What can hang from each mark:
zokif: loke
taneg: sopef
sopef: loke taneg
rimot: loke
loke: sopef volam zokif
satun: volam
volam: loke satun sisugep
sisugep: zokif

Every row comes from one small tree of marks. The marks that hang from a mark follow it in brackets, in alphabetical order. Every link used is in the known rows. Which tree was each row made from?
Known rows:
loke{volam{satun sisugep} zokif}: [ -5.7 -17.8  -6.9  -8.5 -87.8  -2.4  10.5 -25.9   4.4 -18.8  -3.7 -16.7
  -4.8  -5.5   4.9   2.3  -3.1   5.2  -4.2]
taneg{sopef{loke{volam}}}: [-18.8  41.7  26.3  -3.8 -29.2 -12.8   4.2 -12.8   7.7  -6.8  -9.7 -29.1
  -6.7 -15.9   6.3   2.4  -3.8  30.4  25.1]
sisugep{zokif{loke}}: [-12.6 -15.5  19.8  -6.1   3.0  29.7  -9.4  -9.8  -2.3  -2.0   2.7   0.2
  -5.3  14.4  -6.1  12.8  -8.2  18.2  13.5]
loke{volam zokif}: [  2.6  14.1  12.5   2.0 -56.6  -3.2   3.2  -6.3   5.4   0.6   1.7   1.2
  -2.4  -9.9  -9.1   4.5  -0.3  16.8   8.6]
sisugep{zokif{loke{volam}}}: [ -6.2 -12.0  54.5  -4.2 -26.3  26.7   0.9 -15.8   1.4  -7.4  -0.8  -4.1
  -4.3   3.2  -9.8  21.8 -10.1  26.5  12.6]
satun{volam{loke{zokif}}}: [-17.4 -29.1 -46.8  -8.1 -42.5  -9.7 -35.0 -14.0   4.4  -1.9   2.2   0.5
   1.2  -4.7   5.7  -3.4  -4.0  13.5  10.0]
taneg{sopef{loke}}: [-23.6  33.9  -7.2  -4.3  -1.0  -8.5  -6.5  -7.0   4.3  -1.0  -6.2 -25.3
  -8.4  -6.6   9.9  -6.5  -1.9  20.4  25.7]
sopef{taneg}: [-31.7  20.6 -16.8  11.3  -9.6  -6.4   5.3  -2.0   1.3  -3.5   4.1 -17.5
   5.3  -4.5  -0.7   0.4   5.5  14.5   2.2]
sopef{loke{volam{satun}} taneg}: [-55.0  52.6  -6.5   9.2 -51.8 -22.0  21.8 -19.0   3.5 -23.0  -1.8 -59.9
   7.8  -9.9   5.2  18.2   0.7  32.1 -10.8]
rimot{loke{volam}}: [ -7.5  18.4  41.3   0.6 -32.8   2.2  32.2  -5.1  -0.5  -0.8  -8.4   0.7
   1.5 -49.1   0.7   5.0  -5.8   9.9   3.5]
zokif{loke{sopef}}: [-10.9  21.9  42.4  12.9  -8.3   7.5 -12.2  -0.4  -3.5  -0.6  -7.4  -7.8
  -2.9  19.8   8.2   7.9  -0.1  18.5  13.5]
rimot{loke}: [-13.7  13.4   4.2  -0.3  -2.5   5.9  20.7   1.5  -4.0   5.0  -3.5   4.4
   0.5 -40.4   5.1  -5.2  -4.3   2.9   2.8]
zokif{loke}: [-10.0   4.5  21.3  12.0  15.6  10.8 -13.3   4.1  -2.4  -1.8  -1.3  -8.9
  -2.1  11.4   5.7   6.9   1.3   5.0   9.2]
rimot{loke{sopef{taneg} zokif}}: [-46.8  58.1 -13.2  11.8 -64.3  -4.0  24.1  -4.5  -1.6   8.3  -1.6  -6.9
   0.8 -38.8   0.6  -5.9   0.0  38.5  21.2]
taneg{sopef}: [ -9.4 -15.6   0.9  -5.3 -11.3  -1.1  -2.6   0.7   2.8  -3.8  -5.1  -2.9
  -8.9  -7.9  10.2 -15.2  -0.5  10.1  31.9]
sopef{loke}: [-12.9  45.6  -7.4   0.5  10.2  -8.4  -3.9  -6.8   1.2   2.6  -1.6 -21.6
   0.5   3.2  -0.6  10.2  -1.6  10.1  -5.4]
sopef{loke{zokif}}: [-15.0  57.3 -31.5   1.0 -19.4  -7.5 -10.8  -7.1   3.0   8.0   4.3 -16.3
  -3.4   2.4  -5.3   4.3  -0.5  18.7   3.9]
taneg{sopef{loke{volam zokif}}}: [-19.3  45.6   5.8  -3.6 -56.2 -12.1  -1.7 -12.7   8.8  -0.5  -6.2 -23.6
 -10.8 -15.2  -0.1  -3.4  -2.3  37.3  33.6]
taneg{sopef{loke{zokif}}}: [-26.4  38.7 -29.3  -5.2 -27.8  -7.9 -13.3  -6.2   6.4   4.7  -1.7 -19.4
 -12.2  -6.2   5.3 -11.8  -1.4  27.8  34.9]
volam{loke{zokif} satun sisugep}: [-25.6 -19.8 -55.8 -10.0 -50.2  -6.2  -8.9 -31.4   2.8 -13.1  -0.5 -13.3
  -7.8   0.2   5.9  -8.1 -11.6  -5.4  -3.5]
satun{volam{loke}}: [-17.0 -39.5 -26.9  -9.5 -14.2 -10.3 -28.6 -13.6   2.4  -7.7  -3.0  -4.3
   5.0  -5.8   9.7   1.2  -5.7   4.5  -0.6]
sopef{loke{volam}}: [ -6.8  55.7  26.0   2.0 -19.6 -11.0   5.6 -13.4   5.0  -3.5  -5.3 -25.5
   1.8  -6.6  -3.3  17.6  -2.8  19.9  -8.0]

Write each row's tree:
[-37.5  69.9 -14.6   6.8 -59.6 -12.0   3.3 -31.5   9.8  -4.2  -0.5 -39.2
   0.8 -11.7  -9.2  15.1   2.0  31.9  -1.3]
sopef{loke{volam{sisugep} zokif} taneg}
[-36.7  44.3  60.8  25.5 -49.4  -1.8   5.4  -8.9   1.1  -9.2  -7.6 -29.4
   3.8   3.8   4.3  17.5   3.0  42.0  14.2]
zokif{loke{sopef{taneg} volam}}
[-14.6 -54.4 -11.7 -31.9 -58.9   9.9 -21.9 -48.2   3.2  -9.4 -10.6   1.3
  -1.8   4.8   2.0  12.3 -17.7  23.7   5.0]
satun{volam{loke{sopef} sisugep{zokif}}}
[-40.7  29.8 -12.9   4.7 -31.5 -13.2  -0.9 -34.4   3.6  -4.7  -6.3 -19.1
   0.2   0.6   0.8   2.3  -8.2  19.3  -0.3]
volam{loke{sopef{taneg}} sisugep}
[-12.1  -0.3  40.1  -4.9 -22.5  26.3  -6.5 -13.7  -3.1   0.3  -3.3  -0.4
  -6.7  21.0  -3.9  14.4  -9.3  32.6  19.9]
sisugep{zokif{loke{sopef}}}
[-47.1  76.0 -45.5  12.2 -26.6 -13.1  -3.4  -8.4   4.8   4.7   7.6 -33.2
   2.0  -3.5  -8.1   5.9   5.2  34.2   5.3]
sopef{loke{zokif} taneg}
[-43.2  40.6  25.7  23.5 -17.8   1.3  -4.9  -2.2  -2.1  -4.0  -4.2 -25.7
   2.3  14.1   6.9   8.9   3.8  33.7  16.0]
zokif{loke{sopef{taneg}}}
[-15.9  10.9  21.8 -27.5 -47.1  11.5   6.7 -42.5   9.1  -9.5 -10.0 -22.4
 -13.2 -13.0  -4.8  11.0 -14.7  36.1  22.5]
taneg{sopef{loke{volam{sisugep{zokif}}}}}
[-23.7  36.7   8.9  -1.3 -43.1 -16.4  17.1 -17.5   2.0 -19.4  -6.7 -42.0
   2.7  -4.3   7.1  15.4  -4.4  16.7 -14.0]
sopef{loke{volam{satun}}}
[-10.9  -7.0  -4.2  -2.6 -80.7  -6.7  12.2 -10.3   3.2 -15.8   0.2 -15.4
  -1.8  -6.3   2.0   0.1  -1.8  13.7   2.6]
loke{volam{satun} zokif}
[-39.0  10.8  20.0  -0.2 -37.7  25.7  -2.4 -32.4  -0.1  -6.6  -3.8 -19.3
  -4.2  16.3  -3.8  17.2  -6.3  38.5  13.7]
volam{sisugep{zokif{loke{sopef{taneg}}}}}
[-34.3  43.2 -20.4  13.2 -62.6  -9.5   2.1  -5.9   2.6   3.8   2.5 -11.5
   0.6   1.4  -4.9  -1.2   4.4  37.3  16.6]
loke{sopef{taneg} zokif}
[-20.0   3.2   4.1 -27.0 -60.8  10.2  19.7 -46.8   3.7 -22.9  -4.9 -36.9
  -3.9  -2.0  -3.7  24.4 -14.6  22.3 -15.2]
sopef{loke{volam{satun sisugep{zokif}}}}
[-10.7   3.1  36.7  -0.8 -81.0 -11.8  23.1 -14.4   0.3 -19.8 -12.3 -20.0
   0.6  -0.3   8.8   8.0  -5.1  20.3  -2.1]
loke{sopef volam{satun}}
[-14.8  -3.7  57.2   3.7 -70.5   4.1   5.8 -27.0  -1.1 -25.5 -17.8 -30.4
  -3.9  12.3  18.0  16.0  -5.5  14.8   2.0]
zokif{loke{sopef volam{satun sisugep}}}
[-12.2 -44.0 -51.2 -15.0 -46.9  -4.7 -37.4 -30.9   5.9  -4.6  -3.3  -1.1
  -1.5  -4.4   6.9  -1.7  -5.8   1.9   4.1]
satun{volam{loke{zokif} sisugep}}
[-10.3 -53.9  25.1 -19.4 -52.0  30.4 -27.7 -32.8  -0.8 -12.0 -11.3  -6.6
  -2.8  19.4  10.1  19.9  -7.9  31.6  14.5]
satun{volam{sisugep{zokif{loke{sopef}}}}}
[  9.5  16.1  30.8  -3.9 -87.8  -2.5   4.2 -26.7   6.1  -1.1 -10.2   0.4
  -6.4  -0.4  -4.9   7.5  -4.7  22.4   8.5]
loke{sopef volam{sisugep} zokif}
[-42.9  83.5 -11.2  13.0 -56.4 -17.2   6.5 -14.9   8.0  -0.9   2.2 -37.3
   3.3 -13.3 -11.1  14.7   3.5  41.9   4.1]
sopef{loke{volam zokif} taneg}
[-22.3 -27.9  18.9 -15.9 -53.4  27.0   0.1 -33.5  -4.4 -19.9  -8.3 -18.8
  -8.5  24.0   9.5  13.6 -12.9  20.5   7.0]
volam{satun sisugep{zokif{loke{sopef}}}}
[-47.6  49.0 -31.5  12.8 -53.5 -17.8  -7.0 -17.8   4.2   4.6   1.6 -11.8
  -1.2  -1.8  -5.2  -4.4  -5.6  35.3  13.8]
volam{loke{sopef{taneg} zokif}}
[ -9.5   2.2 -37.6  -5.8 -22.8  -2.7 -17.4 -28.2   5.3   2.9  -0.1   3.4
  -8.0  -3.0  -5.7  -6.2 -10.8  -2.8   1.5]
volam{loke{zokif} sisugep}
[-29.1   9.9   7.6 -14.4 -61.6 -11.0  11.8 -32.9   7.0 -25.6 -14.1 -47.0
  -9.1 -12.9  19.0   0.7  -7.1  17.9  12.0]
taneg{sopef{loke{volam{satun sisugep}}}}
[-57.1  61.8 -29.0   9.3 -79.1 -21.1  16.0 -18.3   5.5 -16.9   2.7 -53.4
   3.8 -10.0   1.2  11.3   2.5  38.6  -2.4]
sopef{loke{volam{satun} zokif} taneg}
[-45.5  44.2  -9.3  11.0 -26.9 -17.5   1.4 -18.1   1.8  -1.4  -2.9 -17.6
   3.0  -1.6  -0.1   1.3  -6.5  28.8   6.5]
volam{loke{sopef{taneg}}}
[-12.2 -70.7 -30.9 -33.2 -30.9  14.4 -25.4 -43.5   4.5 -10.6  -3.9   1.2
  -1.1  -4.3   0.4   9.8 -16.1  10.5   0.2]
satun{volam{loke sisugep{zokif}}}
[ -2.6 -24.8  15.0  -9.7 -59.5  -3.3  18.0 -27.4   3.0 -24.9  -9.6 -22.7
  -1.1  -7.3   9.3   7.2  -4.7  -4.5 -13.2]
loke{volam{satun sisugep}}
